Each row was made from one small tree. Brackets hold a mark, then the marks that hang from it, in alphabetical order. Every link used is in the known rows. Write each row's tree.
Known rows
[bepi [nide [nanasi [zelip nezu pumor]]]]: [ 2.38  1.21  2.48  2.84  2.30 -0.18 -0.33  1.33  1.82 -1.20  3.34  2.14
  0.57 -0.44  0.53 -1.26  0.93  2.74 -0.51  1.70  1.88 -1.10 -1.60]
[nezu [kived [kefun viza]]]: [-0.03 -0.28 -2.23  0.44 -1.34  0.77 -1.18  0.52  1.82  0.30 -1.06 -0.16
 -0.94  1.04  0.40 -0.80 -1.70  0.46  0.84 -0.98 -0.69 -0.52  2.29]
[kived [kefun viza] nezu]: [ 0.03 -2.62 -2.87  4.28 -1.87  3.66 -1.96  0.81  1.31 -0.48 -3.82 -0.28
 -3.49 -0.69 -0.03 -1.79 -1.74  0.68 -0.17 -0.15 -2.41 -0.64 -1.55]
[nezu [kefun [viza dileli]] kived [zelip pumor]]: [-1.83  1.36 -3.26 -6.85 -1.57 -2.17  0.61 -0.49 -1.01  1.30  1.47 -0.54
  2.34  0.33 -1.10  1.18 -1.03 -2.54 -0.96 -1.14  2.10  0.33  4.49]
[nanasi zelip]: [ 1.66  0.03 -0.31  3.01  0.87 -1.23  0.63  2.68  0.51 -2.01 -1.61  0.08
  0.90  1.49  0.46 -1.14  2.66  1.51  1.86 -0.21  0.26 -1.01 -0.19]
[kived kefun]: [-0.19 -0.69 -0.96  2.56 -0.34  1.49 -2.34 -0.66  1.26 -1.65 -1.95 -0.08
 -2.71  0.21 -1.23 -0.96 -0.40  0.45  1.21  0.69 -1.36 -1.06 -0.82]
[zelip [nezu kived]]: [-0.79 -0.25  1.87 -0.74  0.82 -0.89  0.83 -2.26  0.16  1.19  1.53 -1.26
  0.04  1.03  2.47  0.23  0.56  0.81  0.87 -0.77 -2.17 -0.05  0.73]
[kived kefun nezu]: [ 0.41 -2.59 -1.50  3.95 -1.32  3.10 -2.70 -0.11  0.48 -0.56 -2.72 -0.87
 -4.37 -0.67 -0.40 -1.11 -0.41 -0.58  0.01  0.05 -3.35  0.19 -2.12]
[nide bepi]: [-3.57 -2.33  1.17  0.68  0.40  1.75 -2.11 -1.37  0.91 -0.48  0.53 -1.26
 -4.22  2.61  0.85 -2.32 -0.28  1.64  2.17  1.58  1.39 -1.75 -0.03]
[pumor [zelip [nezu [kefun [viza dileli]] kived]]]: [-2.18 -0.36 -0.31 -3.99 -1.22 -1.01  0.50 -1.46 -0.94  0.58 -0.10 -1.03
 -0.15 -0.01  3.31  4.08 -1.03  0.34  0.42 -1.00  0.82  2.08 -0.03]
[zelip nezu pumor]: [-0.64 -0.73  3.16 -0.64  2.13 -1.12  0.82 -4.85 -0.67 -0.75  0.97  0.38
  1.60  0.80  0.69  0.97  0.60  1.35  0.43  2.55 -3.02 -0.64 -2.14]
[zelip [nezu [kefun kived]] pumor]: [-1.28  0.36  0.75  0.20  1.54 -1.29  1.44 -2.34 -1.62  0.75  1.17  0.55
  1.64 -0.92 -0.75  1.25 -0.05  0.13 -0.15  1.85 -2.25  0.68 -0.46]
[nide bepi [nanasi [zelip nezu pumor]]]: [ 0.61 -0.08  2.60 -0.63  3.96  0.54 -1.04 -0.43  0.79  0.74  3.52 -0.33
 -3.21  0.82 -0.33 -1.55 -0.04  0.13 -0.56  0.45  0.75 -1.03 -0.90]
[nide bepi [nanasi [zelip pumor]]]: [ 0.22 -0.42  1.55 -0.11  3.32  0.77 -2.07  0.74  1.27 -0.03  2.96 -0.46
 -3.32  1.39 -0.96 -1.98  0.16  0.20  0.30  0.67  1.93 -1.31  0.03]
[nezu kefun zelip]: [-2.77  0.42 -2.54 -3.07  0.35 -1.62 -0.68  0.77 -1.09 -0.82  0.86 -1.50
 -1.28  0.32 -0.26 -1.43  1.59 -1.58  1.08 -0.48  2.08 -0.56  2.29]
[viza [kefun [kived [nezu [zelip pumor]]]]]: [ 0.18 -2.59  1.31  0.46 -1.93  2.11  0.76 -0.07  0.02  0.88 -3.36 -1.65
  0.61 -1.40 -0.83  0.63  0.24 -3.33 -0.46  0.31 -1.15  0.92  0.34]
[nezu kefun [zelip pumor]]: [-2.16  0.21 -2.01 -4.45  1.15 -2.07 -0.64 -0.78 -1.74 -1.11  1.42 -0.38
  0.32  0.40 -1.05 -0.49  1.35 -1.83  0.54  1.08  1.22 -0.11  1.47]
[zelip nezu]: [-1.48 -0.64  2.36  1.20  1.24 -0.40  0.78 -2.63  0.16 -0.37  0.34 -0.94
 -0.34  0.64  1.70 -0.31  0.78  1.65  1.25  0.57 -1.84 -1.06 -1.36]
[viza dileli [kefun kived]]: [-1.82 -0.31  2.34  1.41 -4.35  1.77  1.31 -1.11  1.41  0.87 -4.04 -2.15
  1.61 -1.75 -3.20  2.65 -0.91 -2.31  0.01 -0.42  0.47 -0.16  0.96]
[nezu [kived kefun]]: [ 0.24 -0.30 -1.12  0.27 -0.81  0.38 -1.91 -0.22  1.23  0.17 -0.15 -0.68
 -1.75  1.03  0.06 -0.24 -0.62 -0.54  1.01 -0.83 -1.43  0.11  1.97]
[viza dileli [kefun [kived [nezu [zelip pumor]]]]]: [-0.35 -1.65  2.05 -0.29 -4.24  2.48  1.09 -1.76  0.11  1.58 -3.82 -2.18
  1.55 -2.43 -2.87  2.84 -0.79 -4.28 -1.85 -0.25 -0.68  0.77  0.26]
[nanasi [bepi nide] [zelip nezu pumor]]: [ 6.29  2.85  1.64  3.84  1.64 -1.72  1.22  3.25 -1.48 -2.18  1.07  5.21
  3.99  0.30 -0.14 -2.86  3.10  2.37 -0.94  1.23  0.40  0.03 -3.45]
[kefun [kived nezu] [viza dileli]]: [-1.11 -2.40 -1.41  5.74 -3.90  3.48  1.28  1.36  1.31  1.27 -3.70 -1.15
  1.04 -1.21 -0.20 -0.16 -1.92  0.91 -0.77 -0.27  0.41 -0.69  0.64]

Write each row's tree
[-0.40  0.71  1.49 -1.42  3.87 -0.10 -1.14  0.33  0.32  1.14  3.95 -0.35
 -3.52  0.28 -1.12 -1.37 -0.13 -0.35 -0.51  0.13  1.02 -0.58 -0.44]	[nide bepi [nanasi [zelip [nezu kefun] pumor]]]
[ 1.09 -0.07  0.84 -1.87  0.81 -0.44  0.51 -3.73 -0.11  0.83  0.63  1.00
  1.34  0.41  0.44  1.29 -1.73  0.31 -0.81  0.84 -3.56  0.11 -0.30]	[zelip [nezu [kived [kefun viza]]] pumor]
[-1.90 -1.01 -0.67 -3.52 -0.01 -1.17  0.26 -0.45 -1.05  0.25  0.14 -0.67
 -0.71  0.48  4.30  2.91 -0.58  0.86  1.10 -0.70  0.42  2.24  0.05]	[pumor [zelip [nezu [kefun viza] kived]]]
[-2.75 -0.76 -0.07 -2.61 -0.91 -0.60  0.40 -1.61 -1.00 -0.62 -1.08 -0.77
 -0.44 -0.37  2.65  3.65 -0.79  1.12  0.68  0.08  1.07  1.28 -1.70]	[pumor [zelip [nezu [kefun [viza dileli]]]]]
[-2.05  1.57  0.13 -3.79 -0.18 -2.23  1.81 -3.30 -0.99  1.72  1.75  0.36
  2.72  0.01 -0.58  2.52 -1.50  0.04 -0.76  0.14 -1.85  0.57  1.10]	[zelip [nezu [kefun [viza dileli]] kived] pumor]
[-1.25 -0.08 -3.67 -1.83 -0.27 -0.64  1.12  1.47 -0.99  0.16 -0.25  0.38
  2.23 -0.59 -0.86 -1.01 -0.63 -1.30 -0.35  0.84  2.52 -0.22  2.79]	[nezu [kefun kived viza] [zelip pumor]]
[ 4.85  3.09 -0.09  1.86  2.59 -0.34 -0.84  4.08  0.47  0.32  2.29  0.84
 -0.79 -0.70 -1.41 -2.65  1.50 -1.09 -1.06 -3.30 -0.42  0.14 -0.07]	[nide [nanasi bepi [zelip [nezu [kived kefun]]]]]
[-0.03 -1.33  0.43 -2.69 -1.56  0.57 -0.29 -2.15 -0.27  0.12 -1.30 -0.63
 -0.70 -0.18  3.38  3.85 -1.77  0.30 -0.23 -0.71 -0.15  1.68 -1.06]	[pumor [zelip [nezu [kived [kefun [viza dileli]]]]]]
[ 3.37  3.64 -1.18  2.61  1.57 -2.59  1.34  4.75 -2.25 -1.07 -0.29  2.21
  1.64 -0.01 -1.09 -2.96  3.54  0.31  0.31 -2.11 -0.34  0.33 -1.30]	[nanasi bepi [zelip [nezu kefun]]]
[ 5.63  2.42  0.23  4.53  0.93 -1.45 -0.07  4.82 -0.75 -3.15  0.27  5.11
  3.83  1.26 -0.99 -3.47  3.33  2.41  0.00  1.62  1.91 -0.31 -2.37]	[nanasi [bepi nide] [zelip pumor]]
[ 2.98  2.27 -0.04  3.16  2.86 -0.47 -1.14  4.97  0.93 -1.34  1.52  0.46
  0.02  0.37 -1.55 -3.58  2.81  0.21  0.65 -1.91  1.63 -0.89  0.01]	[nide [nanasi bepi zelip]]
[ 5.07  2.50 -0.29  5.85  0.20 -0.85 -0.08  6.49 -0.05 -2.85 -0.28  4.07
  2.12  1.08 -0.26 -4.47  3.60  2.74  0.66  0.09  2.87 -0.62 -1.70]	[nanasi [bepi nide] zelip]
[ 0.74  0.44  1.27 -2.31 -0.49 -0.22  0.67 -4.57 -0.08  1.17  0.27  0.78
  1.79 -0.07 -0.62  2.39 -2.24 -0.21 -1.54  0.53 -3.11  0.07 -0.42]	[zelip [nezu [kived [kefun [viza dileli]]]] pumor]
[-3.79  1.59 -3.20 -1.97 -2.52 -1.52  0.39  1.10  0.72  1.41  0.25 -1.14
  0.74  0.57 -1.03  0.77 -1.37  0.23  1.04 -1.84  1.53  0.12  4.21]	[nezu [kefun [viza dileli]] kived]
[-0.82 -1.69  1.62  0.46 -4.77  2.85  1.09 -0.72  0.51  1.74 -4.16 -2.89
  0.55 -2.43 -2.30  2.16 -0.62 -4.14 -1.52 -1.24 -0.09  0.74  0.68]	[viza dileli [kefun [kived [nezu zelip]]]]
[ 1.22 -2.24 -2.39 -0.27 -2.74  3.31 -1.46 -1.43 -0.05 -0.14 -3.04 -0.10
 -1.57 -1.30 -1.58 -0.02 -2.09 -2.09 -2.68  0.11 -1.61 -0.50 -1.39]	[kived [kefun [viza dileli]] [nezu [zelip pumor]]]
[ 2.95  1.44  2.28  1.73  1.98 -0.59 -0.28  1.66  1.81 -0.28  4.02  1.88
  0.83 -0.11  1.00 -0.73  0.69  2.07 -0.79  0.92  1.57 -0.36 -0.39]	[bepi [nide [nanasi [zelip [nezu kived] pumor]]]]
[-1.56 -1.34  0.09 -0.86  0.36 -0.43  0.32 -0.51 -1.56 -0.21 -0.50 -0.79
 -1.06 -0.73  3.21  2.84  0.20  0.46  1.11  0.55  0.42  2.27 -1.32]	[pumor [zelip [nezu [kefun kived]]]]
[-2.06 -0.93 -0.26 -0.93 -1.32  0.09  1.01 -0.69 -1.08  0.21 -1.44 -0.67
  0.08 -1.20  2.57  3.57 -1.12  0.72  0.30 -0.03  1.28  1.73 -1.12]	[pumor [zelip [nezu [kefun kived [viza dileli]]]]]
[ 0.14 -0.12  2.17  0.55  3.25  1.05 -1.08  0.86  1.34  0.96  3.11 -1.22
 -4.50  0.65  0.29 -2.36  0.17  0.40 -0.02 -0.87  1.35 -1.37 -0.41]	[nide bepi [nanasi [zelip nezu]]]
[-1.55  0.74 -3.73 -6.28 -0.04 -2.30  0.34  0.61 -1.05  0.83  1.87 -0.22
  1.73  1.06  0.20 -0.37 -0.43 -1.82 -0.08 -0.81  1.76  0.37  4.48]	[nezu [kefun viza] kived [zelip pumor]]
[-1.78  0.84  0.08 -0.09 -0.26 -0.88  2.40 -2.65 -0.99  1.16  0.08  0.78
  3.02 -1.36 -1.45  1.89 -1.68  0.50 -0.95  1.38 -1.28 -0.07 -0.38]	[zelip [nezu [kefun kived [viza dileli]]] pumor]
